Each row comes from the steps of one walk. Every step used is in the known rows, and no mark comes twice. Write the walk behind each row, first mark first.
Known rows:
N -> R -> K -> A: [ -2  27 -17  27 -28 -11  24  60  47   7  -1  12  32 -24  70  10 -16 -15
  -6  -7]
G -> N: [ 25   6 -24 -17   1   7   4 -20  -7  14  -7   6  16 -20  -2 -18   5   8
 -19   2]
X -> N: [ 35   6  -9   6  -3  26  17  -3  14 -33  10  13  -8 -22  -9  32  -4   8
 -18  24]
N -> A -> K -> G: [ 28  -7   8  19 -11 -51 -23  63 -10  38 -61  14 -24  16 -38 -35 -29 -60
 -36  -9]
X -> K -> G -> N -> R: [  6  28 -44  -3   3  -9  39 -16  23 -15  20   7  -2 -27  30 -22 -60 -20
 -40  22]
A -> K: [ 11  -9  -6   0  11  -3  -4  41 -22  32 -22   2   0   7 -33 -17 -13 -44
 -25  -6]
G -> K: [ -4  17 -22  -4  10  15  -9   0  -7  10   1  -7  34  -2 -11 -54  22 -19
 -13 -18]
A -> K -> G: [ 22   3  -8   5  -5   0   5  48  -1  15 -32  14   2   5 -21 -40 -36 -65
 -28 -35]
X -> N -> U -> K -> G: [ -3  19   4  11 -37   2  -4  35  50 -24  -5  30 -15   6  10  -4 -32  21
   9   8]
A -> K -> G -> N -> R: [ 25  -1 -37 -16  12 -30  11  47  11  64 -39  12  -6  -5 -24 -52 -61 -75
 -48  -4]
R -> K -> A: [ 21  36 -11  30 -44  24  19  45  28 -28   5  22  56 -35  69   3  12   0
  -2 -30]
X -> K: [ -2  21 -12  13   0  19  23 -24 -11 -49  38  -2   7 -14  19  10  -8  11
 -18  23]
R -> K -> G -> N: [ 46  45 -45   4 -39  27  25   6  13 -23  -5  25  60 -32  34 -20  -3   7
 -32 -23]
A -> K -> G -> N -> X: [ 26  -2 -15   3  -4 -14  12  40  12  41 -49  27 -28  -6 -25 -51 -45 -72
 -69 -22]
U -> K -> A: [-27   3   7  31 -40  27   0  48  23  -6  -7  27  20  15  46 -38  -6 -21
  39 -55]
X -> N -> U -> K -> A: [ -6  14  16  22 -40   9  -5  52  56 -15  -5  37  -2 -15  38   6 -18  19
  18   5]
U -> K -> G: [-24   8  -3  19 -33  23   2  31  15 -12  -6  22   4  36  19 -45 -24 -19
  28 -50]

Which walk is each row?
[ 12   9  -7   3 -15  -9  20  -1  33   9 -29  25 -30 -14   8 -34 -36 -27
 -40 -15]
K -> G -> N -> X
[ 12  24 -46  -2  -9 -18  20  13  11  24   5   2  32 -22  24   9  -6  12
 -32  33]
G -> N -> R -> K
[ 39   7 -12   2 -22 -40 -13   4   8  21 -46  19  -9 -11 -10 -35 -15  -8
 -31   2]
K -> G -> N -> A
[ 23  11   7  -8  -4 -21  -4   5  32 -10   1   8 -17 -31  -9  44 -11  40
 -18  57]
X -> N -> U
[ 31  11 -16 -27   0 -40 -12  38  11  52 -48  16   9 -21 -27 -45 -43 -29
 -46   6]
A -> K -> G -> N -> U
[ 17  19 -10 -27 -14 -35 -12  -4  32  24 -25  14   7 -27   8 -31 -33  18
 -22   8]
K -> G -> N -> U
[ 32  36 -40  -3 -14  34  37 -33   7 -51  21  16  23 -34  30 -29 -30  -3
 -38  -3]
X -> K -> G -> N
[  7  21  -9  26 -18  14  41  -4  31 -30  12  27  -9 -47  56 -13 -27 -19
 -49   0]
G -> N -> X -> K -> A
[ 47   6 -33 -13  -4   7  10  29 -10  28 -39  23  20 -14 -24 -57 -35 -58
 -47 -33]
A -> K -> G -> N
[-13  19  15  44 -20   9  36  18  38 -43  18  20 -25 -30  61   1 -30 -28
 -31   0]
N -> X -> K -> A
[ 35  41 -35  24 -27  11  41  40  54 -35   9  20  10 -27  30  36 -37  -7
 -33  22]
X -> N -> R -> K -> G
[-10  21 -21  14  -9 -23  17  37  21  12  10  -4  18  -2  28  25  -6   9
 -12  30]
N -> R -> K
[ 13   1 -15   5  13 -12  21  10  35   2   7   6 -31 -15  -8  38 -29  -9
 -22  50]
X -> N -> R
[ 51  35 -32  19 -46 -22  -3  20   7  -2 -33  24  32 -21  16 -15   7  11
 -41   1]
R -> K -> G -> N -> A
[-16  11   2  -2 -37 -17 -20  34  37  31 -20  30  25 -11  44 -44 -12  17
  18 -16]
G -> N -> U -> K -> A
[-48   0  19   2 -20 -29 -30  29  14  23  -6   4  -9  31   3 -11  -3  32
  30  13]
N -> U -> K
[-23   4 -30   1 -18 -10  11  25  30  33 -15  19  -2  25  14 -58 -46 -27
   7 -22]
U -> K -> G -> N -> R
